Each row comes from the steps of one walk. Every step used is in the known rows, and no mark comes twice. Write the walk behind each row, first mark first.
Known rows:
fefufe/bubez: -8.9,44.4,-4.4,44.7,4.7,-13.3,-1.6,-32.0,-32.5,-3.0,8.3,11.1,-12.2,-16.5,21.9,64.0,-57.0,52.7,-44.0,-0.3,14.6,13.5,21.1
fefufe/bibi/lelep/farof/sasi/rezi: 16.5,78.4,45.5,1.3,6.5,5.1,6.4,-27.0,-55.7,46.2,-28.6,15.8,-34.3,15.2,-15.8,22.6,-38.8,-13.8,-1.5,27.0,31.8,-22.6,-31.5
farof/lelep/bibi: 6.2,6.3,2.3,35.0,41.2,-0.5,-2.5,-11.7,-19.2,20.3,-21.8,-22.1,-36.5,32.0,-17.9,32.6,-28.3,-21.9,-7.9,40.7,32.6,-12.9,-6.3
sasi/rezi/tusef/farof: -24.3,19.7,34.6,25.2,68.7,-7.3,3.8,15.8,-36.3,24.3,14.3,-10.3,-19.6,-33.8,5.5,29.8,-18.8,-10.0,-38.5,40.8,19.0,-7.0,-34.6
lelep/farof/tusef: 7.6,8.6,-0.1,32.4,56.8,-18.0,-8.9,-14.4,-16.6,33.0,6.4,10.2,-2.8,-6.4,0.4,7.7,-36.0,24.7,10.7,56.0,25.8,-13.5,-36.2
sasi/farof/lelep: 3.3,1.6,2.5,15.9,64.6,-9.1,8.1,-1.1,-21.8,46.5,-25.1,37.2,-13.8,35.2,-1.6,36.9,-4.3,22.2,-26.0,47.7,44.8,-8.7,-11.6
fefufe/bida: 16.8,45.4,18.9,39.1,22.7,-15.2,30.8,-23.7,-38.1,-2.3,8.2,-5.0,2.3,2.9,16.6,68.4,-28.6,38.5,-22.7,0.9,9.1,-2.0,-0.5
sasi/rezi/tusef: 0.9,28.4,38.4,23.3,51.4,10.9,9.3,-29.5,-21.2,20.8,11.6,9.4,9.1,-22.8,-11.0,48.4,-12.8,-5.9,-20.7,35.9,32.3,-8.2,-27.6
sasi/rezi: 8.1,40.8,23.8,3.6,25.0,2.1,27.3,-31.8,-44.3,26.7,-12.5,22.8,-13.5,-5.2,14.6,36.0,-38.2,-23.5,-24.1,30.1,15.7,-11.8,-17.3
bubez/tusef: 11.1,11.6,4.3,43.4,36.0,-13.8,35.1,-6.2,-19.8,4.8,11.8,-14.3,51.5,-22.0,22.7,35.8,-38.1,37.4,-58.7,27.6,18.3,13.7,-15.1
bubez/bida: 28.3,43.2,29.8,31.0,39.0,-20.1,39.7,-3.5,-15.2,14.3,2.0,-17.2,34.1,-17.1,12.4,31.8,-33.0,-0.6,-24.3,30.9,-3.9,-9.4,7.1
bibi/lelep/farof/sasi/rezi/tusef: 5.1,51.2,50.6,17.1,41.6,15.0,-1.9,-27.0,-29.4,34.0,1.7,-0.5,-1.6,-10.7,-30.7,33.2,-6.7,4.2,-6.4,36.5,41.2,-16.3,-42.8
rezi/sasi/farof: -14.0,43.3,40.7,33.8,54.5,15.2,-2.1,-17.4,-19.4,22.3,-18.5,50.7,26.9,6.1,5.6,58.1,-21.6,1.8,-42.7,62.7,28.2,-19.5,-24.0
fefufe/bida/bubez/tusef/farof/lelep/bibi/rezi: 3.9,-8.1,28.8,36.5,26.0,4.1,4.3,2.1,-16.7,10.8,11.3,-17.6,-14.0,5.9,-19.4,26.9,7.7,-3.7,-24.8,47.9,37.6,-9.4,-27.3
farof/sasi: 6.5,77.9,17.0,22.3,34.0,-24.6,-12.3,-1.4,-34.2,38.3,-8.5,-20.5,-21.6,-4.2,-9.8,12.1,-38.1,35.3,-51.3,8.8,31.9,0.7,-21.4
sasi/farof/lelep/bibi/rezi/tusef: -3.1,-10.0,40.8,39.4,70.7,21.8,-12.1,-16.4,-1.0,14.5,4.0,2.9,-5.4,-2.7,-43.4,46.7,23.2,-1.1,-18.7,54.1,50.0,-10.8,-31.6
rezi/tusef/farof: -26.9,12.7,29.9,39.7,77.7,-16.8,-1.3,24.9,-28.1,17.5,20.7,-24.3,-22.4,-35.3,5.2,32.2,-18.4,9.6,-49.4,35.2,14.6,-2.2,-26.1
bida/bubez: -9.4,21.0,29.8,37.9,-0.4,-19.0,-2.3,-7.4,-18.1,13.5,40.1,3.5,4.7,-26.1,18.6,27.0,-48.3,10.2,-32.9,23.2,15.3,-15.6,-10.8
tusef/farof/lelep/bibi: -5.9,1.7,3.9,35.6,50.0,-6.3,-6.4,7.4,-25.0,23.8,-18.3,-28.9,-48.7,24.1,-12.5,24.4,-28.8,-27.1,-14.1,46.2,30.6,-13.5,-15.3
lelep/farof/sasi/rezi: 14.6,69.9,30.8,-5.1,14.4,1.7,4.4,-19.6,-50.9,45.4,-19.1,13.7,-21.9,4.9,-11.2,16.8,-42.3,-10.8,-4.7,36.2,30.4,-17.5,-32.6
sasi/rezi/tusef/farof/lelep/bibi: -6.7,4.2,14.4,29.6,51.0,4.9,-7.4,1.4,-24.1,27.9,-13.9,-21.4,-39.2,19.1,-19.9,26.8,-20.3,-38.3,-3.1,53.2,40.7,-16.5,-24.9
bida/bubez/tusef/farof/lelep: -5.7,-0.6,2.0,24.2,47.6,-28.8,13.6,32.3,-22.9,44.5,15.7,-10.8,-1.3,3.1,17.2,12.4,-14.2,28.7,-46.5,48.4,35.9,2.4,-19.4
bubez/tusef/farof/lelep/bibi: -3.6,-2.2,1.6,39.0,47.9,-5.0,0.6,11.1,-22.2,22.0,-12.4,-32.8,-25.6,19.6,-9.0,23.1,-29.3,-20.6,-17.9,49.5,34.5,-8.1,-19.8
sasi/farof/tusef: -7.2,5.9,0.2,34.7,73.0,-15.9,-14.5,-16.0,-10.3,37.0,-2.8,41.1,18.2,-10.6,11.9,14.0,-25.7,20.6,-13.7,50.6,44.7,-11.0,-49.3
bibi/rezi/tusef: -0.3,6.5,43.2,38.6,66.4,9.2,1.7,-18.4,-6.9,8.7,19.6,-6.4,-2.0,-26.3,-27.1,46.9,16.7,20.0,-41.1,35.9,29.5,-1.1,-21.5
bida/bubez/tusef: 2.4,8.2,17.1,47.5,4.4,-17.7,22.2,-0.5,-12.5,6.5,42.6,-9.5,66.5,-34.6,26.3,26.9,-45.9,32.5,-51.7,31.2,24.7,5.1,-21.8
rezi/tusef/farof/sasi: -14.0,68.7,28.7,29.0,57.6,-25.8,-25.0,25.8,-33.1,42.4,6.9,-33.3,-25.4,-23.2,-15.1,6.1,-25.6,31.1,-54.7,20.4,37.3,0.8,-37.9

Which walk is each row?
-13.0,62.5,34.5,26.2,57.4,-20.7,-25.9,26.2,-31.6,41.9,7.2,-32.7,-30.4,-24.2,-22.9,3.4,-11.5,30.2,-57.7,24.4,38.5,0.8,-42.4 : bibi/rezi/tusef/farof/sasi
2.4,52.9,40.3,18.2,46.5,6.4,-4.1,-23.1,-23.5,33.4,8.7,1.5,6.9,-21.0,-21.6,34.3,-13.5,4.0,-23.6,31.1,45.1,-6.8,-37.0 : farof/sasi/rezi/tusef
-8.9,31.0,13.6,37.4,68.0,-5.7,-18.3,-21.5,-5.1,41.3,-1.1,44.7,34.6,-8.5,10.6,18.3,-21.3,16.9,-20.6,67.3,47.2,-15.4,-51.6 : rezi/sasi/farof/tusef
-13.9,59.0,34.9,31.1,54.8,-14.7,-32.2,24.2,-29.1,37.4,2.9,-39.9,-34.9,-19.1,-29.5,3.2,-14.8,14.5,-47.4,28.8,42.4,-2.8,-44.4 : lelep/bibi/rezi/tusef/farof/sasi
1.2,-4.0,37.1,39.7,64.6,15.9,-7.2,-16.8,-1.3,12.9,10.1,-13.7,-12.6,-6.4,-43.1,42.4,20.4,1.6,-23.8,47.4,43.5,-6.0,-24.5 : farof/lelep/bibi/rezi/tusef
11.4,17.2,35.1,28.2,33.1,5.1,17.9,-22.1,-43.5,12.6,-19.8,-5.5,-36.6,18.3,-11.6,39.0,-23.0,15.9,6.0,39.3,-4.0,-26.8,-11.9 : bibi/lelep/farof
20.3,55.0,15.7,39.4,11.8,-18.5,26.7,-15.8,-18.0,3.9,9.9,-5.9,37.0,-23.3,19.4,47.5,-46.9,26.5,-24.5,18.3,2.4,0.4,22.7 : fefufe/bubez/bida
5.0,47.9,44.2,16.8,44.2,10.2,-6.4,-20.8,-26.8,34.1,7.1,3.4,3.5,-16.4,-29.6,34.9,-16.1,2.6,-7.1,41.0,42.9,-11.5,-36.7 : lelep/farof/sasi/rezi/tusef
-1.8,73.5,28.4,-2.4,27.9,-10.3,2.9,-1.9,-54.1,49.2,-12.6,4.1,-28.0,-10.1,3.9,7.9,-39.5,-15.3,-34.0,27.6,30.1,-11.1,-39.9 : tusef/farof/sasi/rezi
-6.6,-1.7,14.6,19.6,77.3,-15.6,4.4,22.8,-19.4,45.1,4.4,-8.9,-35.0,7.9,-8.3,21.8,17.3,22.3,-40.8,51.4,37.9,-0.5,-18.8 : bibi/rezi/tusef/farof/lelep
-5.5,51.6,47.0,34.8,41.4,18.1,-3.5,-10.8,-12.8,24.9,-5.9,-7.3,-8.5,9.5,-15.1,34.9,5.7,-18.2,-50.4,75.4,24.8,-16.1,-19.7 : tusef/farof/lelep/bibi/rezi/sasi
-1.3,-14.0,27.5,34.1,33.4,4.0,-1.4,4.3,-13.6,16.5,7.7,-17.0,-21.2,2.2,-20.9,17.3,4.6,-11.9,-31.9,53.8,35.5,-8.8,-27.5 : bida/bubez/tusef/farof/lelep/bibi/rezi
2.9,19.1,21.6,15.5,61.3,6.6,4.3,-5.5,-13.6,49.8,-23.0,43.2,-1.9,35.8,-9.4,39.3,14.4,16.9,-35.7,70.1,48.6,-12.1,-16.5 : bibi/rezi/sasi/farof/lelep
-2.2,13.7,15.5,36.2,46.3,14.2,-11.0,-13.3,-15.2,26.6,-29.2,5.3,-15.4,38.6,-20.8,40.8,-21.0,-28.0,-6.8,62.7,43.9,-21.7,-16.6 : rezi/sasi/farof/lelep/bibi
-8.8,-0.8,10.3,38.8,57.5,-0.5,-10.8,7.8,-18.8,23.9,-10.7,-31.0,-39.5,18.7,-21.1,28.7,-19.4,-24.6,-10.9,49.9,37.0,-13.0,-19.0 : rezi/tusef/farof/lelep/bibi
1.0,25.4,16.8,18.2,60.5,0.3,5.2,-5.7,-15.4,51.3,-23.3,40.9,2.2,36.9,-1.3,42.0,0.7,17.3,-33.0,66.3,46.3,-13.0,-13.2 : rezi/sasi/farof/lelep
2.0,55.0,46.5,34.9,35.3,21.8,-2.0,-25.8,-8.6,23.0,-8.5,-2.0,-0.6,14.5,-18.7,41.1,5.8,-14.1,-45.7,72.3,26.8,-15.8,-14.4 : farof/lelep/bibi/rezi/sasi
12.8,72.6,31.3,19.8,26.3,-11.4,-11.8,-6.6,-44.1,39.8,-19.9,-21.1,-36.2,13.8,-26.4,10.9,-28.3,35.0,-16.0,22.5,24.6,-16.7,-28.4 : bibi/lelep/farof/sasi
15.8,72.6,37.5,-4.8,13.5,5.2,7.6,-26.0,-55.2,46.6,-25.7,11.3,-28.1,10.4,-12.6,14.8,-33.7,-10.3,-4.0,32.4,28.6,-21.9,-37.6 : bibi/lelep/farof/sasi/rezi
-6.9,52.6,38.6,42.8,25.7,18.8,-5.0,-14.3,-11.0,17.2,3.0,-5.9,14.2,1.5,-8.4,42.2,-1.3,3.3,-55.0,73.0,31.4,-5.0,-16.5 : fefufe/bubez/tusef/farof/lelep/bibi/rezi/sasi
-25.6,-0.1,37.7,41.3,76.4,-3.8,-9.9,21.6,-23.3,11.1,16.0,-28.7,-33.9,-30.8,-14.6,28.3,-1.7,-7.8,-42.5,44.2,21.0,-5.9,-33.8 : lelep/bibi/rezi/tusef/farof
-12.4,30.1,48.7,35.9,52.2,27.7,-8.6,-20.4,-15.6,17.6,-22.9,45.1,16.0,11.2,-13.5,54.4,-5.6,-15.0,-34.8,70.5,35.1,-23.3,-28.9 : lelep/bibi/rezi/sasi/farof
